Every row comes from one small tree of marks. The marks that hang from a mark follow it in brackets, in the order of their numbers. Every link used is in the known rows. Which tree was each row made from?
Known rows:
q17(q915): [+2.10 -2.46 +0.74 -0.09 +4.03 +2.53 -0.46 -1.05 +0.43 -0.50 -2.92 -2.11 -1.80 -1.27 -4.32 +0.35 -1.22 -2.24 +0.07 -0.89]
q722(q17(q203(q76))): [+0.11 -3.23 -0.38 +0.91 +3.03 -0.34 -0.48 -1.01 -0.13 -0.43 -3.42 -3.43 -0.68 -0.93 -2.53 +2.63 +1.24 +0.04 +2.21 -2.04]
q722(q927(q280(q76(q203 q559)))): [+0.49 -1.87 -1.18 -0.29 +5.74 +3.52 +2.09 -0.23 +2.21 +0.27 -7.58 -2.03 +5.53 -3.98 -3.47 -3.11 -0.20 -0.70 -3.34 -0.58]
q203(q76): [+1.04 -3.98 +0.05 +1.11 +4.58 +0.09 +0.18 -1.86 +0.31 -0.74 -2.87 -3.49 -0.24 -0.81 -4.52 +1.49 +1.36 -0.85 +1.71 -1.45]
q915(q17(q203(q76))): [-0.13 -2.04 +1.00 +0.01 +2.79 -1.34 +1.37 -1.97 +1.47 -0.27 -4.56 -3.32 -2.35 -1.08 -3.89 +2.86 +1.86 -2.01 +3.04 -1.70]
q927(q280): [+0.24 -2.20 -1.40 -1.35 +4.82 +1.11 -1.39 -1.64 -0.18 +0.39 -2.21 +0.08 +4.32 -0.84 -4.72 -0.56 +1.12 -1.04 +0.04 -1.62]
q722(q17(q203) q927(q280)): [-0.99 -1.26 -2.41 +1.90 +2.80 +1.82 -2.28 -0.54 -0.98 +0.56 -3.32 -2.00 +4.91 -1.24 +0.26 -1.47 +1.76 +1.31 -0.27 -2.07]
q17(q203 q722(q927) q915): [+1.36 -0.56 +0.00 +3.72 +2.63 +2.36 -1.43 -1.26 +0.33 -0.05 -6.49 -2.88 -4.23 -1.44 -0.72 -1.68 +0.85 -0.12 +1.32 -1.07]
q927(q722): [+1.11 -2.85 -0.51 -0.76 +5.29 +0.62 +0.12 -1.59 +2.19 -0.63 -2.45 -0.73 -0.54 -3.82 -5.33 +0.04 +0.27 -0.49 -0.48 -0.76]
q722(q927): [+0.63 -2.38 -1.19 +4.16 +4.12 +1.82 -0.25 -1.41 +0.71 -0.52 -3.91 -3.78 +2.20 -2.82 -2.68 -0.56 +2.35 +0.42 -0.56 -1.33]
q915(q17(q203 q722(q927(q280)))): [-1.06 +0.65 -1.25 +1.87 +2.32 +0.19 -0.59 -1.93 +1.16 +0.73 -6.07 -0.89 +1.16 -1.19 -0.61 -1.46 +2.01 -0.15 +1.63 -1.73]
q722(q17(q203 q915) q927(q280)): [+0.07 -1.28 -1.24 +1.29 +2.10 +3.40 -2.84 +0.11 -1.54 +0.35 -2.94 -2.59 +2.05 -0.14 +1.69 -2.62 -0.80 +0.02 -0.71 -1.57]
q76(q203): [+1.36 -3.04 +0.63 +2.04 +5.28 +0.55 +1.95 -1.18 +3.90 -0.41 -3.35 -1.97 +1.87 -3.20 -6.08 +0.81 +1.07 -2.31 +0.38 -0.70]
q927(q280(q76) q722(q17)): [+0.45 -1.66 -2.69 -4.95 +4.93 +2.52 -0.83 -0.15 +0.67 +0.14 -3.23 +1.36 +2.29 -5.26 -3.89 +0.26 -1.64 +0.35 -2.22 -0.56]
q915(q17(q203(q76) q722)): [+0.17 -1.16 +0.92 +0.68 +2.63 -1.87 +1.19 -2.40 +1.71 -0.24 -6.16 -2.42 -4.56 -0.83 -3.42 +2.70 +1.40 -1.50 +4.11 -1.81]
q76(q203(q17) q559): [+0.56 -1.49 +2.43 -1.60 +5.28 -0.28 +2.02 -0.59 +4.18 -1.54 -5.21 -3.80 +2.39 -3.76 -4.93 +0.09 -1.86 -2.84 -1.49 -1.52]
q280(q927): [+1.35 -3.27 -0.64 -0.82 +4.63 +1.75 -1.07 -1.95 +1.95 -0.85 -3.43 -1.95 +1.39 -2.93 -5.26 +1.50 +0.51 -1.24 +0.52 -1.23]
q17(q722(q927) q915): [+2.07 -1.36 +0.00 +4.06 +3.33 +2.94 -0.74 -1.22 +0.65 -0.62 -5.02 -3.28 -2.55 -1.57 -1.09 -1.93 -0.73 -0.18 +0.24 -0.90]
q203(q17(q722(q927) q915) q76): [+1.21 -1.16 +1.82 +2.89 +2.62 +1.21 -2.05 -0.99 +0.17 -1.77 -4.57 -6.44 -3.20 -1.74 +1.23 -0.89 -2.43 -0.44 +0.85 -1.33]
q280(q76 q927(q722(q17))): [+1.56 -2.69 -1.97 -4.10 +4.73 +3.21 -0.36 -0.50 +2.74 -1.21 -4.51 -0.59 -0.48 -7.46 -4.39 +2.35 -2.56 +0.11 -1.68 -0.11]
q722(q17(q203(q76) q915) q927): [+0.90 -2.90 +0.35 +3.81 +1.84 +2.42 -1.39 -0.08 -0.90 -0.73 -3.72 -5.96 -2.16 -0.44 +1.70 -0.36 -0.62 +0.27 +1.06 -1.46]

Which tree is each row?
[+0.90 -0.46 +1.70 +0.71 +4.56 -1.12 +0.73 -1.30 +4.46 -1.08 -4.78 -2.47 +0.46 -4.71 -4.76 +1.28 -0.88 -2.24 +0.99 -1.08] : q76(q203(q17(q722)))
[+0.16 +0.34 -0.12 +2.95 +3.36 +0.27 -1.54 -1.49 +1.41 -1.31 -5.26 -4.22 +0.43 -4.28 -1.06 -0.06 +0.45 +0.47 +0.13 -1.73] : q203(q17(q722(q927)))
[+0.16 -1.36 -2.43 -1.32 +5.09 +3.84 +0.33 -0.73 -0.58 +0.25 -7.61 -1.67 +4.55 -3.05 -2.79 -2.42 +0.55 +0.61 -3.16 -1.31] : q722(q927(q280(q76(q559))))
[+0.68 -1.64 -2.26 -4.81 +5.73 +2.48 -0.60 -1.08 +0.98 +0.47 -4.11 +1.73 +1.55 -4.97 -5.45 -0.58 -0.09 -0.30 -1.80 -0.27] : q927(q280(q76) q722)
[+1.16 -3.67 -1.05 -2.29 +4.49 +1.58 -1.05 -0.94 +2.86 -1.51 -1.76 -1.23 +1.01 -4.37 -3.33 +1.01 -2.57 +0.00 -0.79 -0.84] : q280(q927(q722(q17)))
[+1.30 +0.35 +1.24 +2.14 +2.69 +1.96 -2.06 -0.86 +0.91 -1.41 -5.01 -4.63 -2.18 -3.36 +0.04 -1.25 -2.22 -0.75 -0.22 -1.27] : q203(q17(q722(q927) q915))
[-0.31 +0.44 -0.35 +4.16 +2.20 -0.08 +0.91 -1.98 +2.17 -0.01 -7.17 -2.75 -2.16 -2.77 -1.51 +0.58 +2.48 -0.21 +1.98 -1.56] : q915(q17(q203 q722(q927)))
[+2.02 -0.44 +2.99 -0.11 +3.84 +0.65 -0.03 -0.66 +3.97 -1.32 -4.44 -2.91 -2.59 -3.85 -3.42 +0.08 -3.41 -3.40 +0.63 -0.62] : q76(q203(q17(q722 q915)))
[+0.11 +0.32 +0.23 +0.40 +2.71 -1.23 +1.24 -2.35 +2.47 +0.19 -6.53 -0.59 -3.51 -2.16 -4.27 +2.63 +1.89 -1.73 +3.05 -1.74] : q915(q17(q203 q722))
[+0.51 -0.35 +1.17 +4.10 +3.97 +0.06 +0.29 -0.94 +4.28 -1.31 -5.35 -4.48 +1.42 -5.13 -1.76 -0.81 -0.11 -0.78 +0.03 -0.92] : q76(q203(q17(q722(q927))))
[+1.62 -2.79 -1.03 -5.83 +6.11 +3.11 +1.07 -1.19 +2.85 -1.17 -7.33 -0.68 -0.88 -6.00 -5.94 +0.13 -2.24 -0.48 -2.77 -0.22] : q280(q76(q559) q927(q722))
[+0.27 -3.18 +0.66 -0.95 +4.40 -0.34 +0.89 -1.70 -0.02 -0.29 -6.32 -3.59 -1.49 +0.54 -3.83 +0.50 +1.65 -0.64 +1.26 -2.26] : q17(q203(q76(q559)))
[+1.86 -0.49 +3.56 -1.57 +4.49 +0.86 +1.38 -0.45 +3.99 -1.54 -6.39 -3.31 -2.23 -2.64 -3.44 -1.04 -4.82 -3.36 -0.74 -1.14] : q76(q203(q17(q722 q915)) q559)
[-0.09 +0.48 -3.04 +0.41 +3.71 +2.57 -1.52 -1.41 -0.31 +1.25 -8.67 +0.08 +0.37 -3.72 -2.17 -1.34 +3.16 +1.45 +0.23 -1.06] : q17(q203 q722(q927(q280(q76))))
[+1.41 -1.89 +0.35 -2.08 +3.10 +1.78 -1.05 -0.16 +1.02 -0.59 -2.57 -1.20 -3.85 -2.65 -1.95 -0.10 -2.46 -0.90 -0.23 -0.86] : q927(q722(q17(q203 q915)))
[+2.05 -0.42 +2.30 -2.82 +4.32 +2.89 +0.89 +0.17 +3.76 -1.11 -5.37 -3.02 -1.95 -7.10 -5.01 +1.74 -3.24 -4.06 -1.25 +0.26] : q280(q76(q203(q17(q915))))
[+0.75 -0.32 -0.79 +1.57 +2.79 +2.60 -2.83 -1.10 -0.90 +0.73 -5.48 -1.14 -0.68 +0.30 +0.09 -3.76 +0.42 +0.10 +0.71 -1.27] : q17(q203 q722(q927(q280)) q915)
[+0.67 -2.20 +0.00 +1.29 +3.71 -1.15 -0.56 -2.34 +0.50 +0.04 -5.84 -2.12 -3.76 -0.53 -3.74 +1.49 +2.52 -0.05 +3.66 -1.73] : q17(q203(q76) q722)
[+1.57 -3.17 +1.39 -0.10 +3.19 +1.23 -0.89 -1.24 -0.41 -0.22 -3.92 -3.56 -4.38 +0.33 -3.03 +0.67 +0.29 -1.85 +2.27 -1.20] : q17(q203(q76) q915)
[+0.87 -1.51 -0.38 +3.09 +1.96 +3.13 -1.41 -0.01 -0.28 -0.43 -4.11 -4.21 -1.35 -1.91 +0.68 -0.72 -0.49 +0.05 -0.11 -1.34] : q722(q17(q203 q915) q927)
[+1.60 -1.45 +3.66 -2.49 +4.59 +1.48 +1.53 -0.05 +3.48 -1.73 -4.73 -4.31 -0.17 -2.91 -3.80 -0.87 -4.53 -3.95 -1.94 -1.09] : q76(q203(q17(q915)) q559)
[+0.52 -0.31 -3.05 +0.94 +4.44 +3.11 -1.11 -1.37 -0.02 +0.65 -7.22 -0.28 +2.18 -4.04 -2.42 -1.29 +1.42 +1.20 -0.81 -0.88] : q17(q722(q927(q280(q76))))
[+1.63 -1.32 +2.41 -0.78 +3.15 +0.17 -1.77 -1.25 +0.52 -1.62 -3.91 -4.47 -4.59 -1.35 -1.80 +1.09 -3.19 -1.92 +1.74 -1.44] : q203(q17(q722 q915) q76)
[-0.40 -0.21 -1.17 +2.64 +3.11 +0.83 -0.04 -1.87 +1.21 +0.24 -4.62 -1.32 +2.84 -1.32 -1.06 -1.62 +0.36 -0.33 +0.56 -1.67] : q915(q17(q722(q927(q280))))
[+0.48 -1.36 +1.19 -0.21 +3.79 -1.56 -1.12 -1.92 +1.00 -1.46 -4.32 -3.89 -1.90 -2.32 -3.06 +2.28 -0.42 -0.67 +2.22 -1.97] : q203(q17(q722) q76)
[+1.29 -2.16 +2.58 -1.74 +3.30 +0.77 -1.71 -0.84 +0.22 -1.71 -2.27 -5.27 -2.82 -1.62 -2.27 +1.30 -2.87 -2.53 +0.77 -1.34] : q203(q17(q915) q76)
[-0.01 -1.18 +1.36 -0.69 +3.20 -1.82 +2.55 -2.22 +1.68 -0.53 -8.07 -2.97 -4.13 +0.36 -3.23 +1.44 +0.07 -1.43 +2.81 -2.30] : q915(q17(q203(q76(q559)) q722))
[+1.64 +0.16 +1.89 -1.41 +3.23 +0.96 -1.78 -1.14 +1.21 -1.23 -4.26 -2.62 -3.58 -3.01 -2.92 +0.76 -2.76 -2.20 +0.68 -1.45] : q203(q17(q722 q915))
[+0.86 -2.09 -0.54 -3.86 +6.29 +2.46 +2.50 -0.52 +2.53 +0.37 -7.02 +0.04 +4.28 -3.47 -6.40 -1.13 -0.79 -2.17 -2.40 -0.77] : q927(q280(q76(q203 q559)))
